Every row comes from one small tree of marks. The marks that hang from a mark follow it in brackets, in the order of their numbers. Every link used is in the known rows. Which tree was each row made from?
Known rows:
K716(K223): [-0.52  3.53  0.20 -1.00  0.31 -0.34  2.89 -0.87  2.10 -0.18 -0.11  1.21
  1.10 -3.14  0.94 -2.45 -1.05  1.18  0.24  1.96  1.71  0.15  1.29  0.03
  0.22  0.93  0.81  0.70 -0.96]
K519(K408(K716(K223))): [-0.32 -0.79 -2.14 -2.06 -1.29  0.82 -0.95  1.27  2.38 -1.62  1.29  2.87
  0.67 -0.25  1.34 -1.03  0.19 -1.14  0.64 -0.55  1.79  0.43  2.19 -1.41
 -0.72  1.15  1.16 -1.92 -0.65]
K716(K408(K12 K181 K223)): [-1.42 -0.83 -1.67 -1.59 -1.58 -1.97 -1.75 -1.83  0.22  1.26  0.25  0.20
 -0.27  1.09  1.24 -1.40 -0.93 -2.19 -2.27  1.76 -0.89 -1.89  2.17  3.08
  1.18 -2.68 -0.19 -0.24 -1.32]
K408(K12 K223 K716): [-1.66 -0.55 -0.91 -0.92 -2.33 -0.38 -1.28 -0.38 -0.01  1.76  2.00  0.48
  2.59  4.34  0.53 -4.69 -0.88  1.39  0.43 -1.76 -0.67  2.98 -0.54  0.91
  3.95 -2.63  3.78  0.15 -0.34]
K223(K519 K586 K716): [ 0.30  0.30  3.52  1.89  3.04 -0.96  3.47  1.60 -1.22 -0.09  1.05  3.36
  4.28  0.52 -2.23  4.54  0.80 -1.06  3.98 -1.07 -1.21  1.06 -5.36 -4.58
 -0.51  3.05  2.31  0.27  0.67]
K586(K12 K223 K583): [ 2.71  2.23  2.03  3.71  1.39  2.30  2.47 -0.69 -1.93 -1.33 -2.07 -5.77
 -1.26 -2.57 -1.03  0.01  0.92  2.09 -1.27  2.59  0.88  4.64  0.54  1.73
 -0.07 -0.58  3.81 -0.11  2.62]
K716(K408(K12(K583 K586(K223(K519))))): [-0.98  0.74 -1.27 -0.90 -1.08 -1.36  0.58 -2.68  0.53 -0.86 -3.40 -2.50
  0.41 -1.67 -1.19  0.03 -0.03  0.83 -1.52  0.31  0.27 -2.79  0.53  2.44
 -0.81 -0.06 -1.80  0.70  1.39]
K583(K586(K12 K716)): [ 4.20  0.90  2.76  1.83  1.74  0.53  0.71 -0.87  0.29  0.72  1.93 -3.12
 -0.15 -0.10 -0.88  1.90 -0.34  3.02  0.90  0.00 -0.27 -0.10 -0.73 -2.35
 -2.05  0.38  2.00  0.65  3.55]
K716(K408(K12(K586(K583)) K181 K519)): [-1.13  0.00  0.12 -2.79 -2.15 -1.40 -1.54 -2.24  0.01 -0.39 -0.80 -1.65
  0.48  0.90  0.51 -0.93 -0.65  0.68 -1.76  0.79 -3.08 -2.99  0.53  3.85
  1.36 -1.33 -3.29  2.49 -0.68]
K583(K586(K223(K408(K12) K519) K716)): [ 1.95  1.74  1.22  2.21  2.26 -0.29  2.90 -0.13 -0.51 -0.16 -1.39 -2.40
  0.73  0.92 -0.81  1.24 -0.99  1.73  1.03  0.50 -1.28  1.00 -1.33 -1.54
 -1.87 -0.70  1.76 -0.89  2.52]
K716(K223(K519) K408(K12 K181)): [-0.23  0.70 -0.66 -1.86  1.59 -1.06  2.93 -2.18  1.10  1.11 -1.20 -0.85
  0.76 -2.08 -0.26 -1.56 -2.73 -1.57 -0.60  2.00  0.01 -2.43  0.53  1.75
 -0.81 -1.52 -2.91  1.00  0.33]
K519(K408(K716)): [-0.19 -1.48 -2.03 -2.17 -2.00  0.38 -1.79  1.83  2.18 -1.68  1.90  2.83
  0.71  1.27  1.83  0.15  0.25 -1.41 -0.09 -0.60  0.58  0.24  1.93 -1.78
  0.29  1.52  1.33 -2.27 -0.76]
K519(K408(K12 K181 K716(K223(K586)))): [ 0.49 -2.96 -0.55 -2.16 -0.33  1.60 -2.55 -0.64  1.77  0.44  2.02  1.78
  0.99  1.26  2.67 -1.23 -0.47 -0.99  1.00 -0.01 -0.10  0.81  0.21  0.54
 -0.08 -1.08  0.79 -0.34 -0.82]
K716(K223(K408(K12(K583 K586)) K519)): [-1.01  2.13 -0.97  0.06  0.85 -1.67  4.51 -0.38  1.94 -0.20 -3.28 -0.10
  0.30 -2.43 -0.42 -0.76 -0.65  0.55  0.91  0.03  2.34  0.34 -0.54  0.33
 -1.25  1.61 -2.59 -0.57  0.01]
K716(K223 K408): [-1.05  2.34 -1.85 -1.85 -0.39 -1.85  1.94 -2.02  2.44 -1.08 -1.00  0.46
  0.56 -3.47 -0.58 -1.48 -0.65 -0.58 -0.33  1.76  3.15 -3.26  3.27  1.05
 -2.38  0.31 -0.57  0.54  0.77]
K223(K519): [-0.22  2.68  1.03 -0.41  0.68 -1.41  4.55  2.15  0.28 -0.12 -0.41  1.36
  1.32 -0.27  0.43  1.03 -2.02 -1.07 -1.09  1.25 -2.36  0.23 -1.18 -2.61
  2.52  2.12 -1.18 -1.05 -1.29]
K12(K408): [-2.19 -0.05 -1.95 -1.66 -1.24 -0.49 -1.26  1.85  1.09 -1.72  0.71  2.22
 -0.55  0.63  0.98  0.83 -0.93 -0.26 -1.59  1.70  1.35 -2.11  1.09 -0.70
  0.58  2.22 -1.11 -1.17 -1.40]
K583(K586(K12)): [ 3.37  1.71  2.70  1.24  0.52  0.25  0.80 -0.94  1.23  0.34  1.37 -1.70
  0.77 -0.75  0.53  2.46 -0.90  1.51  0.78  0.63 -0.43  0.59 -0.75 -1.05
 -1.58  0.70  1.32 -0.14  2.31]
K223(K408(K12 K716) K519 K586): [-0.12 -1.51  0.92  0.40  0.23 -3.55  2.63  1.09  1.41  0.27  0.00  1.07
  2.73  4.52  0.48  3.53 -0.04 -1.21  2.79 -1.75  0.19  0.91 -3.77 -2.61
 -0.37  1.58 -0.30 -0.87  2.04]
K519(K408(K223)): [-1.64 -0.26 -2.53 -0.57 -1.84 -0.70 -0.98  1.77  1.17 -1.26 -0.08  3.80
 -1.43 -0.32  1.95 -0.55  1.18 -3.04 -1.46  0.94  1.11  0.66  3.54 -0.12
  0.02  0.79  0.69 -4.61 -3.20]
K586(K12 K583 K716(K223(K519) K408)): [ 3.33  0.24  0.80  3.16  3.62  0.29  3.62 -1.25 -1.84 -1.03 -1.13 -6.43
 -2.55 -3.02 -4.96  0.04  0.85  2.35 -0.50  0.27  3.15 -0.03  0.84 -0.88
 -3.81  0.12  0.21  1.35  5.55]
K223(K519 K586(K12(K583)) K716): [ 2.15 -1.07  3.74  3.73  3.56  0.21  3.23  1.10 -1.89  0.67  0.83  0.74
  2.60 -1.05 -3.58  5.36  2.17 -0.62  4.09 -2.56  0.75  1.72 -5.36 -4.52
 -1.82  3.23  1.77  0.39  2.43]
K519(K408(K12(K583(K586(K716))) K181 K223)): [-0.35 -2.75 -1.80  0.48 -0.38  1.09 -3.15 -0.44 -0.61  0.56 -0.08  1.73
 -1.94  0.13  1.86 -1.35  0.81 -2.06 -1.26 -0.27 -0.40  1.19  1.64  1.81
 -0.59 -2.08  0.02 -2.69 -2.65]
K408(K12(K586) K181 K716): [ 0.29 -1.24  1.63 -2.82 -1.29  2.52 -4.02 -1.67  0.43  1.99  1.61 -1.35
  2.32  3.27  2.17 -2.19 -1.84  3.13  0.90 -0.83 -4.10  1.11 -3.29  1.94
  4.24 -2.25  1.08  4.10 -0.28]
K586(K12 K583): [ 2.71  1.07  2.07  2.36  0.51  0.30  1.49 -0.48 -0.46 -1.13  0.24 -4.03
 -0.96 -1.53 -0.50  1.19  0.42  1.90 -1.44  1.57  0.99  2.75  0.00  0.62
 -0.03  1.14  1.65  0.38  2.29]

Write each row's tree:
[-4.29  0.45 -2.44 -1.40 -2.61 -0.93 -1.34  3.06 -0.72 -1.30  0.35  3.89
 -1.12  1.86  0.19 -1.87  0.29 -1.26 -1.37 -0.06  0.37 -1.05  2.10  0.40
  2.00  0.71 -2.08 -1.96 -3.76]  K12(K408(K223 K519))
[-2.88 -0.18 -1.50 -1.64 -2.86 -1.14 -2.62 -1.91 -1.20  0.57 -1.94  0.17
 -0.74  0.08 -0.11 -2.61  0.94 -0.87 -1.66 -1.13 -1.77 -2.22  1.68  4.54
  1.36 -2.59 -3.19  1.21 -2.47]  K716(K408(K12(K583 K586) K181 K223 K519))
[-1.27 -0.59  0.44 -0.85 -2.78 -3.44 -0.49  1.64  1.78 -0.96  1.63  3.16
  2.20  4.33  1.52  2.12  2.26 -0.64  2.95 -2.37  0.66  0.03 -0.67 -1.72
  0.05  1.83  0.49  0.30  0.07]  K223(K408(K519 K716) K586)
[-0.75  1.48 -1.30 -2.03  0.12 -0.59  0.29 -1.96  1.61 -0.04 -0.49  0.96
 -0.11 -3.27  0.66 -1.47 -1.11 -1.79 -0.55  2.28  1.46 -2.92  2.86  1.91
 -1.58 -1.11 -1.02  1.25 -0.57]  K716(K223 K408(K181))
[ 0.47  1.44  0.40  2.10  0.12  0.54 -0.43 -1.12 -0.77 -0.91 -0.88  0.22
  0.18 -2.44 -0.54  0.17  0.91  1.77 -0.09 -1.74  0.42  0.04 -0.43 -0.60
 -1.57  0.29  0.82  1.19  0.28]  K12(K583(K586(K716)))
[-2.45 -1.06 -0.74 -0.81 -2.31 -2.02 -2.21 -2.10 -1.34  1.00 -0.50  1.19
 -0.03  0.82  0.44 -1.88  1.18 -2.15 -1.10 -0.78 -1.26 -1.92  1.45  3.70
  0.75 -2.88 -2.02  1.02 -2.25]  K716(K408(K12(K583) K181 K223(K586) K519))
[-3.63  0.43 -2.53 -0.17 -0.75 -0.55 -0.20  3.14 -0.77 -1.20 -0.83  3.57
 -1.40  0.79 -0.23 -0.17 -0.56 -2.37 -1.44  0.80  1.07 -0.53  0.99 -0.68
  0.92  1.02 -1.49 -3.09 -2.72]  K12(K408(K223(K519)))
[ 2.83 -1.65  0.15  1.18  1.79 -0.10  0.38  0.32 -1.31  2.23  1.68 -3.96
 -3.42  0.17 -2.45  0.68  0.80 -0.01 -1.17  0.08  0.75 -1.59  1.91 -1.95
 -0.46 -0.66  0.42 -0.04  2.62]  K586(K12 K716(K408(K181 K223(K519))))
[-3.73 -1.87 -2.33  2.13 -0.47  1.84 -5.05  0.99 -3.04 -0.69 -1.40  4.02
 -3.15 -1.30 -0.07 -0.38  2.49 -2.31 -0.78 -1.30  2.20 -0.26  0.54  1.40
 -0.91 -1.10 -0.95 -0.35 -3.58]  K12(K408(K181 K223(K586(K716))) K583)
[ 1.52  0.01  1.33  0.78 -0.19  1.53 -1.94  0.67 -0.38  0.32  1.81 -0.03
 -0.10  1.18  0.05  1.13 -0.52  0.09  1.40 -1.10 -0.64  0.78 -0.74 -0.42
 -1.04 -0.75  0.18 -0.30  0.96]  K583(K586(K12(K408(K181 K223 K519 K716))))
[-0.74  2.61  0.95  1.43  0.10  1.62 -0.53 -0.20 -1.96 -2.31 -4.44 -2.84
 -1.80 -1.08 -1.10 -0.56  2.21  3.69 -0.10  0.55 -1.45  1.33 -0.43  2.10
  0.11 -0.21  0.52  1.80  0.00]  K12(K586(K223(K408(K181 K519)) K583 K716))
[-0.32 -1.25 -1.12  0.10  0.35 -2.72  2.63  1.60  0.64  1.02 -1.28  0.31
 -0.31  1.79  1.64  2.19 -1.58 -2.53 -1.03  0.10 -1.20  0.69 -1.66 -0.33
  1.44  0.87 -3.41 -1.61 -1.34]  K223(K408(K12(K583) K181) K519)
[-2.56 -0.62 -1.09 -2.69 -1.70  0.30 -2.38  2.64 -0.25 -0.70  1.71  3.12
 -0.89  1.83  1.87 -0.36 -1.10 -1.18 -1.58  1.04 -1.80 -2.02  0.85  0.34
  2.61  0.79 -3.23  0.19 -3.78]  K12(K408(K181 K519))
[ 1.64 -0.18  1.59  1.32  0.58  1.22 -1.29  0.66 -0.59  0.35  1.89  0.17
  0.14  0.62 -0.59  2.05 -0.23  0.03  1.68 -0.74 -0.44  0.66 -1.15 -0.66
 -1.66 -0.13  0.43 -0.65  0.86]  K583(K586(K12(K408(K181 K223(K716) K519))))
[ 0.10 -2.34 -1.49 -2.35 -1.50  1.60 -3.43  1.92  1.35 -0.71  2.46  3.32
  0.01  1.44  2.99  0.15 -0.32 -2.58 -0.30 -0.08 -1.04  0.56  1.49 -0.95
  1.12  0.08  0.94 -1.50 -2.20]  K519(K408(K181 K716))
[ 0.67  1.12 -0.14  0.88  2.63  0.92  2.52  0.69 -2.37  0.27 -1.68 -2.66
 -1.29 -0.52 -1.93 -0.50 -0.52 -0.19 -1.38  1.81 -1.85 -1.05  1.09 -1.48
  0.49 -1.55  1.33  0.38  1.03]  K586(K223(K519) K716(K408(K181)))
[ 2.13  1.10  4.10  1.90  2.21 -0.93  3.96  0.76 -0.20  0.93  0.05 -0.21
  0.75 -0.69 -0.36  4.08  0.47 -0.81  1.32  0.53 -0.59  0.65 -2.87 -3.11
 -0.29  2.32 -0.39 -0.32  1.48]  K223(K519 K586(K12))
[ 3.23 -1.19  0.45 -0.34  0.38 -1.25  1.15 -0.02  0.11  1.14  2.70 -4.94
 -2.15  0.69 -2.65  0.57  1.09  2.52 -1.04 -0.46  1.00 -3.06  2.46 -2.37
 -0.46  1.17 -0.20  1.19  3.83]  K586(K12 K716(K408(K519)))
[-1.27 -1.42  0.18 -0.67 -0.23  1.36 -1.29  0.90 -2.05  3.29  1.69  1.32
  1.74  4.59  1.16 -3.87 -2.39 -1.54  0.36 -1.46 -4.08  3.81 -2.50  0.81
  5.35 -4.34  1.55  0.49 -2.28]  K408(K12 K181 K223(K519) K716)
[-0.02 -1.01  1.49  0.49  0.65 -1.89 -0.51 -0.98  0.32 -0.93  1.96  2.63
  3.71  0.37 -1.75  4.15  2.20 -0.58  3.28 -0.54  1.33 -1.86 -2.11 -2.03
 -2.54  2.12  3.63  1.27  1.86]  K223(K586 K716(K408))
[ 0.50  2.16  0.55  3.11  1.22  1.45  1.19 -0.62 -1.95 -0.91 -2.48 -0.61
  0.11 -2.99 -1.29 -0.03  0.78  1.27  0.07 -1.39 -0.14  1.22 -0.85 -0.65
 -1.46 -0.39  1.07  0.61  0.39]  K12(K583(K586(K223(K519) K716)))
[ 0.68  0.45  2.57 -0.29  1.84  1.84 -0.35 -2.49 -1.19  1.35 -1.50 -3.20
 -0.16 -0.24  0.60 -1.81 -1.57  3.49 -0.65  1.62 -3.70  0.91 -3.01  2.86
  2.00 -1.90 -1.06  3.43 -0.45]  K408(K12(K586(K583 K716(K223(K519)))) K181)
[ 0.86 -1.52 -1.29  0.82 -0.33  1.93 -1.25  0.65  0.32 -0.19  0.94 -1.65
 -1.57 -1.62 -1.50  0.29  0.97  1.11  0.22 -1.87  4.40  0.19  0.66 -0.90
 -1.24  1.51 -0.30  0.29  2.07]  K586(K12(K408(K716(K223)) K583))
[-0.22 -2.71 -1.45 -1.44 -1.38  3.11 -4.24 -0.52  0.41 -0.39 -0.65  0.32
 -0.20  0.34  1.89 -1.10  0.64 -0.05 -0.03 -1.25 -0.88  1.18  0.01  1.86
  0.56 -1.20  0.21 -0.23 -1.22]  K519(K408(K12(K583 K586(K223)) K181 K716))
[ 3.15  0.67  1.68  1.98  3.05  1.29  1.58 -0.15 -0.15  0.23  0.62 -2.55
 -0.91 -1.23 -2.31  1.53 -0.77  2.22  1.66 -0.34  1.43 -0.57 -0.97 -2.46
 -3.84  0.57 -0.08  0.00  3.71]  K583(K586(K12(K408) K716(K223(K519))))
[-1.34  2.61 -1.15 -1.43 -0.98 -2.48  3.28  0.60  2.71 -0.58 -0.34  1.66
  0.51 -1.16  1.07 -1.76 -0.19  0.25  0.78  0.75  2.30 -0.25  2.12  0.03
 -0.20  1.63 -1.17 -0.41 -1.30]  K716(K223(K408(K519)))
[ 0.80  0.19  2.32 -1.40  1.51  1.49 -0.31 -2.13 -0.19  2.47 -0.49 -2.56
 -0.04  0.19  1.19 -1.73 -1.85  3.29 -0.40  1.50 -3.72 -0.25 -2.57  1.88
  2.66 -1.47 -1.31  3.10 -0.81]  K408(K12(K586(K716(K223(K519)))) K181)
[-1.63 -2.87 -2.25 -0.83 -2.07  2.44 -5.17 -0.06 -0.35  0.09 -0.67  2.18
 -1.02  0.85  1.63 -2.19  1.40 -1.44 -0.07 -2.25 -0.41  1.90  0.69  2.38
  0.76 -2.08  0.19 -1.49 -2.69]  K519(K408(K12(K583 K586) K181 K223 K716))
[-0.02 -1.16 -1.55  1.84 -0.73  0.87 -1.31  1.00 -0.54  0.13  0.00 -0.91
 -3.06 -1.71 -1.08  0.61  1.68 -0.30 -1.31 -0.86  3.87  0.42  1.61  0.06
 -0.67  1.28 -0.60 -1.64  0.27]  K586(K12(K408(K223) K583))
